What can hang from each mark:
lanag: famipoz mufe ruzi
sute: burur
burur: dotab sute
fisi: famipoz lanag
mufe: lanag
devi: ruzi
famipoz: fisi lanag sute
ruzi: devi

Known rows, with every way that one mark hangs from another:
(lanag (famipoz fisi sute) mufe (ruzi devi)): -41 9 43 8 5 54 -13 71 18 15 48 8 30 15 -31 26 -9 3 36 29 25
(burur dotab sute): 38 -21 70 14 -26 -30 10 -23 4 -21 64 -11 101 -65 68 13 -82 -18 24 13 18
(fisi (famipoz (sute burur))): 38 -26 38 4 2 31 23 -4 -9 5 59 -41 52 -41 26 12 -54 -26 12 9 43
(lanag (famipoz fisi)): 9 -9 37 26 26 11 0 -5 2 11 26 -23 18 -27 -10 28 -35 -23 56 2 -4
(sute burur): 26 -21 35 24 -9 -8 27 -13 -10 -18 55 -27 57 -44 35 -4 -72 -14 19 5 35
(lanag (famipoz fisi) mufe): -24 7 35 15 8 33 -7 8 -13 12 11 -5 26 -8 -21 20 -41 -9 45 8 -8
(burur dotab): 30 -18 61 39 -21 -18 6 -20 -7 -19 40 -5 80 -51 48 -2 -69 -22 34 19 23
(lanag (famipoz fisi (sute (burur dotab))) mufe ruzi): -35 -13 34 5 -14 45 21 46 -12 25 37 -10 53 -18 -3 10 -61 -17 35 28 16
(mufe (lanag famipoz (ruzi devi))): -37 17 65 42 32 12 -25 47 9 -25 19 16 16 18 -21 36 -13 -24 32 -2 13
(devi ruzi): 17 -9 59 42 3 2 -26 0 8 -26 47 -14 52 -5 6 15 -27 -12 26 18 41
(mufe (lanag famipoz)): -25 17 58 48 34 2 -1 3 -23 -20 3 -8 24 -6 -8 32 -39 -37 39 -8 0
(mufe (lanag (ruzi devi))): -18 20 64 44 17 5 -27 37 5 -41 29 24 30 10 -5 18 -7 -16 25 7 26
(sute (burur dotab)): 31 -38 48 29 -29 -15 36 -17 -9 -14 55 -19 85 -62 61 -8 -97 -22 21 9 30
(famipoz fisi (lanag ruzi) (sute burur)): 2 -18 9 14 17 16 41 14 -13 11 57 -19 32 -44 20 -2 -35 -12 31 40 22
(famipoz fisi (lanag mufe (ruzi devi)) (sute burur)): -22 -8 17 10 2 39 28 43 -1 10 61 6 41 -19 10 -3 -27 13 19 43 28
(mufe lanag): -7 20 57 49 19 -4 -4 -4 -26 -37 14 0 39 -15 7 12 -35 -27 33 5 13
(burur sute): 31 -3 53 8 -2 -20 -1 -16 4 -26 63 -19 65 -42 37 19 -52 -10 21 7 25
(fisi (famipoz sute) (lanag mufe (ruzi devi))): -9 6 39 6 9 75 -48 57 -6 10 38 23 37 15 -24 32 5 -5 4 17 33
(famipoz fisi lanag): 16 -2 21 28 27 0 2 -22 -7 -3 26 1 16 -38 9 5 -24 -6 44 20 -8
(fisi (lanag mufe)): -11 17 31 33 4 27 -33 7 -38 -10 13 17 46 -7 -9 13 -27 -4 24 8 11
(famipoz sute): 20 1 40 32 3 2 24 -2 -19 -14 59 -33 61 -39 25 5 -40 -19 30 30 51
(famipoz fisi): 33 -8 33 25 7 8 -3 -16 -4 -7 39 -16 33 -37 10 7 -28 -9 54 18 8

Rows:
-16 0 52 24 20 18 -9 58 29 1 63 -6 32 3 -14 35 -12 -15 31 19 47 => (lanag (famipoz sute) (ruzi devi))
3 5 31 11 10 66 -26 16 -38 15 23 0 46 -10 -11 26 -22 -16 12 11 20 => (fisi (famipoz sute) (lanag mufe))
5 -11 25 7 3 66 -5 16 -40 19 33 -11 54 -20 0 20 -44 -16 5 5 23 => (fisi (famipoz (sute burur)) (lanag mufe))
5 -26 45 31 1 5 47 3 -13 12 52 -43 67 -49 31 20 -82 -33 33 11 31 => (lanag (famipoz (sute (burur dotab))))
-29 0 51 35 30 29 12 52 1 -5 38 -6 26 -3 -12 33 -25 -24 40 9 14 => (mufe (lanag (famipoz fisi (sute burur)) (ruzi devi)))
-23 7 51 45 28 10 34 12 -32 -11 24 -29 42 -22 4 27 -57 -38 35 -1 15 => (mufe (lanag (famipoz (sute burur))))
-34 20 34 23 7 19 1 47 -4 -13 49 23 43 4 3 2 -13 6 5 43 44 => (famipoz (lanag mufe (ruzi devi)) sute)
9 -23 30 21 17 23 43 5 -11 23 52 -50 40 -44 7 23 -59 -24 50 12 16 => (lanag (famipoz fisi (sute burur)))
-9 -8 9 16 4 30 51 1 -33 12 47 -18 48 -43 22 -9 -55 2 27 37 14 => (famipoz fisi (lanag mufe) (sute burur))
-3 2 31 41 31 22 -8 11 -31 13 26 -18 36 -23 -13 42 -27 -26 40 6 14 => (fisi (lanag (famipoz sute)))
-12 -10 52 45 18 18 41 7 -30 3 24 -29 52 -40 17 24 -67 -37 49 7 -2 => (mufe (lanag (famipoz fisi (sute (burur dotab)))))
-3 -9 27 35 27 23 9 11 -32 15 35 -25 43 -30 -3 37 -46 -25 35 2 16 => (fisi (lanag (famipoz (sute burur))))
-22 10 26 15 12 24 -26 33 13 -7 29 39 14 4 -12 3 -1 16 27 30 2 => (famipoz fisi (lanag mufe (ruzi devi)))
-14 -15 46 19 12 19 12 59 27 3 72 -16 38 -6 -3 30 -33 -16 23 14 51 => (lanag (famipoz (sute burur)) (ruzi devi))
-2 -33 47 17 4 29 19 55 30 21 72 -16 48 -26 10 29 -39 -15 42 22 29 => (lanag (famipoz fisi (sute (burur dotab))) (ruzi devi))
-12 7 31 3 9 70 -43 39 -28 14 22 13 35 6 -25 25 -6 -18 8 18 27 => (fisi (famipoz sute) (lanag mufe ruzi))
-30 15 32 31 18 32 -32 14 -33 7 3 11 33 0 -26 32 -32 -12 31 -1 -2 => (fisi (lanag famipoz mufe))
6 5 24 26 8 35 -26 0 -28 4 18 7 34 -20 -10 13 -19 0 47 15 -8 => (famipoz (fisi (lanag mufe)))
-39 -3 25 2 -1 49 15 49 -13 21 37 -14 34 -7 -20 12 -45 -14 33 25 20 => (lanag (famipoz fisi (sute burur)) mufe ruzi)
-7 5 43 1 13 35 -39 25 17 -7 25 30 15 11 -9 15 -11 -5 -2 9 19 => (fisi (famipoz (lanag mufe (ruzi devi))))
-8 4 39 3 14 44 -15 34 7 3 42 14 30 2 -3 14 -11 -7 -2 24 34 => (fisi (famipoz (lanag mufe (ruzi devi)) sute))
